What can hang from each mark
derob: mugivit
topo: dilif mugivit
sebuk: dilif
tutez: forig kova kozo nesur teda
mugivit: forig topo
dilif: nesur
forig: dilif tutez

Each row was made from one small tree. Brackets hold a mark, then the marks that hang from it, in alphabetical order. Every link used is in the known rows. Write each row's tree.
Known rows
[tutez forig nesur]: -0.33, -1.05, 4.02, 0.30, -1.25, -1.33, -2.36, 0.99, 2.10, -1.55, 1.77, -0.08, -0.95, -1.79, 0.69, -0.53, -0.51, -2.27, 0.84, 1.38, -1.16
[forig dilif [tutez kova kozo nesur]]: 0.15, -2.45, 1.04, -0.67, -1.78, 0.50, 0.29, -0.99, 2.97, -2.27, 0.09, 0.35, 1.06, -3.13, -1.89, -2.87, 3.14, -1.63, 0.69, -2.15, -0.14
[derob mugivit]: 0.16, 0.31, 0.36, 0.15, 0.67, -0.24, 0.20, -0.03, -1.94, 0.35, 0.49, -3.00, 0.71, 0.72, 2.26, 1.16, -0.88, 0.55, 0.16, 0.10, 0.03
[derob [mugivit [forig [tutez kozo]]]]: 0.29, 0.02, -0.21, -0.39, -1.75, -0.12, 0.92, 0.02, -1.34, 0.55, -0.69, -2.91, 1.20, 0.20, 4.47, 1.99, 0.98, 0.72, 0.74, -1.59, -1.56
[mugivit topo]: 2.22, 1.15, 0.48, -1.18, -0.69, 0.10, -0.38, 0.43, -0.74, 1.25, 0.05, 0.77, 0.88, 1.25, 1.73, -0.77, 0.33, -0.31, -1.31, -0.18, 0.79
[tutez forig kova kozo nesur teda]: -0.33, -3.68, -0.50, -0.09, 0.48, -1.14, -4.74, -1.27, 5.19, -8.07, 5.29, 0.01, -0.96, -4.70, 0.42, -1.09, 4.63, -1.23, -1.08, -0.91, -4.31
[derob [mugivit forig [topo [dilif nesur]]]]: 1.94, 0.53, 0.11, -0.73, -1.34, 1.16, 2.26, 1.14, -3.08, 0.46, -1.16, 0.23, 1.49, 1.91, 4.67, 1.73, -0.24, -0.87, 0.14, 0.94, 0.99
[forig tutez]: 0.06, 0.07, 0.33, 1.06, -1.48, -0.44, 0.57, 0.28, 0.71, 0.97, -0.67, -0.21, -0.49, -0.35, -0.11, -1.17, 0.17, -0.17, 0.08, -0.72, -2.78
[forig [dilif nesur]]: 0.79, -0.33, -0.04, -2.14, -0.62, 0.87, 1.53, -1.12, 0.28, 1.84, -0.21, 2.94, 1.45, 0.44, -1.59, -2.38, 0.21, 0.14, 0.86, 1.73, 4.56
[dilif nesur]: 2.39, 0.43, -0.14, -0.46, 0.65, -0.92, 1.38, 0.26, 0.40, 1.07, 0.42, 3.33, -0.67, 0.73, -0.37, -1.23, 0.08, 0.00, 1.17, 2.77, -0.45
[mugivit [topo dilif]]: 1.56, -0.10, -0.88, 0.18, -0.54, 2.12, 0.36, 0.89, -1.44, -0.38, -1.15, 1.76, 0.42, 0.66, 0.04, -0.61, 0.28, -1.31, -1.29, 0.16, 0.71
[forig dilif [tutez kova]]: -1.54, -1.27, 0.19, -0.46, -1.67, 1.00, -0.08, -1.25, 1.48, -0.87, -0.39, -0.16, 1.48, -1.60, -1.97, -2.70, 0.92, -2.30, -0.54, -1.85, 1.28
[derob [mugivit forig topo]]: 1.27, 1.30, 1.02, -1.58, -1.71, -0.01, 0.92, 0.59, -2.68, 1.34, -0.38, -2.17, 2.24, 1.95, 6.15, 2.18, -0.28, -0.14, -0.49, -0.78, 1.50
[tutez kova kozo teda]: -0.12, -2.61, -4.43, -0.55, 1.81, 0.24, -2.30, -2.11, 2.98, -6.69, 3.59, 0.17, -0.03, -2.85, -0.13, -0.57, 5.07, 0.92, -1.93, -2.32, -3.11
[topo [dilif nesur] [mugivit forig]]: 0.78, -2.38, -0.53, 4.03, -0.20, 0.58, 3.07, 1.58, -1.92, -2.36, -2.16, 1.87, -0.27, 0.99, 1.68, 0.20, -0.44, -2.39, 2.06, 2.47, -0.28
[tutez nesur]: 0.47, -0.61, 3.60, 0.56, -0.53, -1.02, 1.88, 1.16, 1.28, -1.28, -0.01, 0.48, -0.50, -0.76, 0.34, -0.28, -0.14, -0.11, 1.23, 0.77, -0.70
[sebuk [dilif nesur]]: -1.21, 0.15, -0.83, -0.91, 0.02, 1.04, 0.05, -0.56, 0.24, 0.78, 2.73, 3.24, -0.01, 0.00, -0.79, -2.44, 0.60, 1.11, 1.26, 1.97, -0.28
[tutez kozo teda]: 0.49, -1.70, -4.15, -0.90, 0.83, 0.32, -1.04, -1.93, 2.09, -2.71, 2.85, 0.26, -0.05, -1.28, 0.28, -0.46, 4.19, 3.89, -1.21, -1.57, -2.13
[mugivit [forig [dilif nesur] tutez] topo]: 1.84, 1.14, 1.01, -3.29, -4.66, 0.54, 2.46, 0.13, -0.22, 3.51, -1.81, 3.15, 2.72, 1.69, 3.56, -1.62, 1.05, -0.69, -0.11, -0.22, 3.12
[forig dilif [tutez kozo nesur]]: 0.65, -1.77, 1.24, -0.94, -2.55, 0.45, 1.33, -0.83, 2.27, 0.80, -0.55, 0.54, 1.05, -1.88, -1.54, -2.73, 2.45, 0.71, 1.22, -1.65, 0.75
[tutez kova kozo nesur]: 1.56, -2.49, 0.92, 0.01, 0.97, -0.79, -0.84, 0.35, 2.64, -5.62, 1.37, 0.47, -0.45, -3.30, -0.67, -0.33, 3.44, -1.85, 0.79, -1.11, -2.89
[mugivit [forig tutez] [topo dilif]]: 0.79, 0.03, -0.05, -0.12, -4.02, 2.06, 2.24, 1.52, -1.01, 0.36, -3.10, 1.79, 1.18, 0.75, 3.12, 0.58, 0.62, -1.60, -0.83, -1.21, -0.65
[tutez [forig dilif] kova nesur teda]: -2.89, -3.37, 1.94, -0.82, -0.91, -0.28, -2.78, -1.56, 4.74, -6.66, 4.18, 0.08, 0.47, -3.76, -0.11, -2.14, 1.84, -2.39, -1.41, 0.20, 0.73
[topo dilif]: -0.68, -1.64, -1.36, 1.73, 0.07, 2.64, 1.02, 0.66, -0.68, -2.07, -1.56, 1.16, -0.58, -0.77, -2.16, 0.41, -0.08, -1.25, -0.07, 0.51, -0.18

Which tree is each row?
-0.65, -1.95, -2.98, -1.44, -1.83, 1.46, 0.14, -2.69, 2.44, 0.04, 1.19, 0.30, 1.38, -1.61, -1.05, -2.94, 3.63, 3.06, -0.98, -2.40, 0.40 : [forig dilif [tutez kozo teda]]
1.11, -1.64, -3.16, -1.83, -1.27, 0.81, 1.16, -2.51, 2.74, 0.72, 1.55, 2.99, 0.86, -0.92, -1.46, -4.03, 3.87, 3.07, -0.08, -0.22, 0.13 : [forig [dilif nesur] [tutez kozo teda]]
0.87, -2.29, -0.53, 4.59, -1.11, 0.35, 3.39, 1.72, -1.42, -1.58, -2.42, 1.76, -0.59, 0.79, 1.69, -0.55, -0.43, -2.50, 2.05, 2.01, -2.28 : [topo [dilif nesur] [mugivit [forig tutez]]]
0.84, 0.00, -0.30, -1.00, -2.90, 2.40, 1.76, 1.32, -1.51, -0.58, -2.52, 1.94, 1.51, 0.98, 3.35, 1.64, 0.56, -1.65, -0.80, -0.73, 1.59 : [mugivit forig [topo dilif]]
0.06, -1.36, 0.78, 1.28, -1.19, -0.73, 1.96, -0.09, -1.17, 0.13, -1.14, -0.13, 1.69, 1.45, 3.27, -0.84, -0.26, -1.10, 1.64, 0.91, 3.06 : [topo [mugivit [forig [dilif nesur]]]]
1.29, -1.82, 1.01, 1.12, -0.63, -1.12, -0.14, 0.42, 2.92, -3.46, 0.56, 0.15, -0.81, -2.95, -0.58, -1.61, 2.97, -1.65, 0.69, -1.62, -5.19 : [forig [tutez kova kozo nesur]]
1.52, 0.26, -0.14, 0.32, 0.26, 1.46, 0.49, 0.69, -3.12, 0.13, -0.30, -1.66, 0.96, 1.22, 2.26, 0.80, -0.68, -0.60, -0.80, 0.29, 0.60 : [derob [mugivit [topo dilif]]]
3.15, 0.26, -0.81, -0.17, -0.20, 1.51, 1.35, 0.98, -1.23, 0.17, -0.83, 3.87, -0.01, 1.11, -0.30, -1.29, 0.27, -1.28, -0.53, 1.99, 0.41 : [mugivit [topo [dilif nesur]]]
-2.54, -2.14, -1.60, 0.02, 0.61, -0.52, -5.15, -1.69, 3.38, -6.23, 4.66, -0.59, -0.52, -2.82, 0.36, -0.85, 1.90, -2.43, -2.69, -0.41, -2.44 : [tutez forig kova teda]
1.06, -2.38, -0.62, -0.40, 0.22, -0.66, 0.80, -0.64, 3.38, -4.06, 2.82, 0.84, -0.62, -2.09, 0.82, -0.71, 4.19, 3.74, -0.01, -0.77, -2.86 : [tutez kozo nesur teda]
-0.51, -0.31, -0.22, -1.48, -2.59, 0.89, 1.15, -0.92, -1.27, 1.31, -0.98, -2.75, 2.46, -0.03, 3.72, 1.30, 1.00, 0.88, 0.79, -2.13, 1.58 : [derob [mugivit [forig dilif [tutez kozo]]]]
0.23, -2.32, -3.94, -2.74, -0.33, 0.71, -4.10, -3.32, 3.27, -1.35, 4.48, 1.97, 0.62, -1.98, -0.76, -2.54, 4.20, 1.88, -0.89, 0.47, 1.22 : [tutez [forig [dilif nesur]] kozo teda]
-0.14, -3.33, 1.28, -1.40, -0.54, 0.24, -4.81, -1.28, 3.64, -4.65, 2.66, -0.01, 0.59, -4.34, -1.53, -1.64, 3.26, -3.86, 0.31, -1.15, 0.62 : [tutez [forig dilif] kova kozo nesur]
2.67, 0.49, -0.15, 0.19, 0.40, 0.88, 1.23, 0.82, -2.86, 0.56, -0.05, 0.09, 0.60, 1.60, 2.14, 0.07, -0.63, -0.64, -0.30, 1.63, 0.41 : [derob [mugivit [topo [dilif nesur]]]]
1.73, -1.11, 1.24, 0.78, -1.30, -0.96, 0.90, 0.58, 2.20, -0.38, -0.06, 0.32, -0.89, -1.73, -0.11, -1.30, 2.37, 0.63, 1.34, -1.17, -4.22 : [forig [tutez kozo nesur]]
-1.97, -2.43, -1.73, -1.55, 0.08, 0.35, -3.89, -2.63, 3.65, -4.64, 4.55, 1.73, 0.54, -2.42, -0.86, -2.65, 2.08, -2.27, -1.86, 1.07, 1.28 : [tutez [forig [dilif nesur]] kova teda]
-1.21, -0.43, 0.61, -0.11, -2.73, -0.13, 0.90, 0.42, 0.89, -1.66, -1.44, -0.09, 0.67, -0.93, 2.74, 1.11, 0.84, -2.24, 0.10, -1.69, -1.93 : [mugivit [forig [tutez kova]]]
1.63, 1.14, 1.04, -2.98, -2.19, 0.63, 1.88, -0.08, -2.44, 2.44, -0.53, -0.37, 3.12, 2.25, 5.13, 0.67, -0.08, 0.15, 0.16, 0.29, 4.29 : [derob [mugivit [forig [dilif nesur]] topo]]
0.66, 1.05, 0.33, -1.01, -2.53, -0.35, 1.39, 0.24, -1.36, 0.74, 0.32, -2.29, 1.85, 1.58, 6.62, 1.13, 0.49, 1.23, -1.13, -1.32, -0.78 : [derob [mugivit [forig [tutez teda]] topo]]
-0.41, -2.09, -3.84, -1.01, 0.17, 0.02, -5.29, -2.34, 2.98, -2.81, 4.60, -0.29, -0.46, -2.44, 0.46, -0.73, 4.01, 1.75, -1.58, -1.04, -2.51 : [tutez forig kozo teda]
0.38, -2.51, -0.21, 0.96, -0.47, -1.15, 0.15, -0.37, 4.15, -5.32, 2.31, 0.31, -0.97, -3.26, 0.06, -1.99, 4.14, 0.48, -0.45, -1.83, -5.80 : [forig [tutez kova kozo nesur teda]]
1.69, -1.57, -1.91, -1.40, -0.73, 0.61, -0.20, -1.79, 2.11, -0.47, 0.29, 2.69, 0.94, -1.86, -2.56, -3.47, 3.31, -1.48, 0.70, -0.45, 0.12 : [forig [dilif nesur] [tutez kova kozo]]
0.42, -2.39, 1.59, -1.80, -1.49, 0.29, -3.49, -1.10, 2.62, -0.93, 2.02, 0.17, 0.74, -2.87, -0.97, -1.68, 2.44, -0.97, 1.16, -0.44, 1.54 : [tutez [forig dilif] kozo nesur]
2.36, 0.27, -0.28, -1.21, -2.59, 1.81, 2.60, 1.45, -1.45, 0.12, -2.31, 4.06, 1.06, 1.43, 3.03, 0.61, 0.59, -1.55, -0.01, 1.18, 1.26 : [mugivit forig [topo [dilif nesur]]]
-1.12, -1.39, 1.04, 2.21, -2.41, -0.44, 1.43, -0.04, -1.00, 0.40, -1.75, -2.00, 1.73, 0.74, 3.41, -0.90, -0.31, -1.14, 1.21, -0.98, 1.60 : [topo [mugivit [forig dilif tutez]]]
0.53, 0.72, 0.88, -3.66, -3.88, 1.70, 1.23, -0.29, -1.07, 1.98, -1.65, 1.15, 3.57, 1.49, 3.95, 0.05, 0.85, -0.61, -0.78, -1.50, 5.67 : [mugivit [forig dilif] topo]
0.84, 0.45, 0.24, -0.37, -1.59, 1.70, 1.49, 0.96, -3.24, -0.05, -1.55, -1.50, 1.81, 1.40, 4.82, 2.43, -0.30, -0.79, -0.36, -0.46, 1.47 : [derob [mugivit forig [topo dilif]]]
0.17, -2.20, -2.28, -0.61, 1.02, 0.00, -6.99, -1.47, 2.20, -4.35, 3.20, -0.64, -0.33, -3.51, -1.06, -0.41, 3.22, -3.95, -0.82, -1.50, -2.61 : [tutez forig kova kozo]
-0.29, -0.58, 0.28, -1.88, -1.04, 0.31, -2.95, -1.40, 1.05, 1.47, 1.72, 1.73, 0.65, -0.59, -1.09, -2.18, -0.17, -2.00, 0.31, 1.96, 3.12 : [tutez [forig [dilif nesur]]]
-2.35, -2.48, 2.21, -1.18, -1.82, -0.14, -1.60, -1.33, 3.74, -2.78, 3.55, 0.15, 0.51, -2.28, 0.52, -2.06, 1.10, 0.55, -0.74, 0.74, 1.90 : [tutez [forig dilif] nesur teda]
2.34, 0.32, -0.02, -0.39, -3.59, 1.41, 3.07, 1.67, -0.76, 0.97, -2.66, 3.92, 0.72, 1.22, 2.86, -0.24, 0.73, -1.74, 0.04, 0.56, -0.95 : [mugivit [forig tutez] [topo [dilif nesur]]]
-0.57, -1.68, -1.41, -0.95, -1.04, 0.22, 1.36, -1.92, 3.01, -1.92, 1.60, 2.81, 0.74, -1.27, -1.57, -3.87, 2.16, -0.23, -0.85, 0.38, 0.21 : [forig [dilif nesur] [tutez kova teda]]
-1.14, -1.87, 2.88, 0.12, -2.19, 0.22, 1.35, -0.25, 2.50, -1.92, -0.50, 0.37, 0.95, -2.30, -1.60, -2.89, 0.78, -2.57, 0.43, -1.08, 0.71 : [forig dilif [tutez kova nesur]]
-1.24, -0.08, 0.86, -1.63, -1.93, 0.87, 1.46, -0.60, -2.17, 1.01, -0.86, -2.65, 2.74, 0.79, 3.92, 2.06, -0.43, 0.24, 0.53, -0.99, 3.97 : [derob [mugivit [forig dilif]]]
-2.32, -1.79, 0.12, -1.09, -0.49, 0.92, -5.22, -1.76, 1.67, -2.89, 2.03, -0.66, 1.15, -2.63, -1.44, -1.44, 0.48, -4.86, -1.18, -0.54, 2.50 : [tutez [forig dilif] kova]
0.43, -1.30, -3.04, 0.25, -0.63, -0.08, -0.19, -1.40, 2.42, -1.15, 1.79, 0.07, -0.61, -1.33, 0.22, -1.58, 3.62, 2.96, -1.00, -2.03, -4.42 : [forig [tutez kozo teda]]
1.23, 1.46, 1.31, -0.94, -2.63, -0.33, 1.19, 0.79, -2.29, 1.97, -0.86, -2.29, 1.91, 1.63, 6.16, 1.42, -0.17, -0.12, -0.36, -1.18, -0.29 : [derob [mugivit [forig tutez] topo]]
-3.44, -2.68, -1.62, -1.37, -0.25, 0.86, -4.79, -2.75, 3.34, -5.36, 4.14, -0.46, 1.04, -3.02, -0.63, -1.90, 1.97, -2.17, -2.72, -0.60, 1.54 : [tutez [forig dilif] kova teda]
1.54, -1.40, -2.09, -2.67, -0.53, 0.67, -4.50, -2.28, 1.56, 0.85, 2.31, 1.81, 0.83, -1.54, -1.52, -2.16, 2.77, -0.84, 0.72, 0.56, 2.10 : [tutez [forig [dilif nesur]] kozo]
2.25, -0.80, -1.69, -1.70, -1.48, 0.76, 0.88, -1.66, 1.43, 2.56, -0.18, 2.75, 0.97, -0.60, -2.13, -3.60, 2.67, 0.90, 1.13, -0.13, 0.71 : [forig [dilif nesur] [tutez kozo]]
-0.53, -1.13, 1.86, 1.25, -1.64, -1.38, 2.38, 0.33, 3.16, -1.74, 1.11, 0.32, -1.03, -1.24, 0.92, -1.79, 1.25, 1.82, -0.17, -0.18, -4.14 : [forig [tutez nesur teda]]
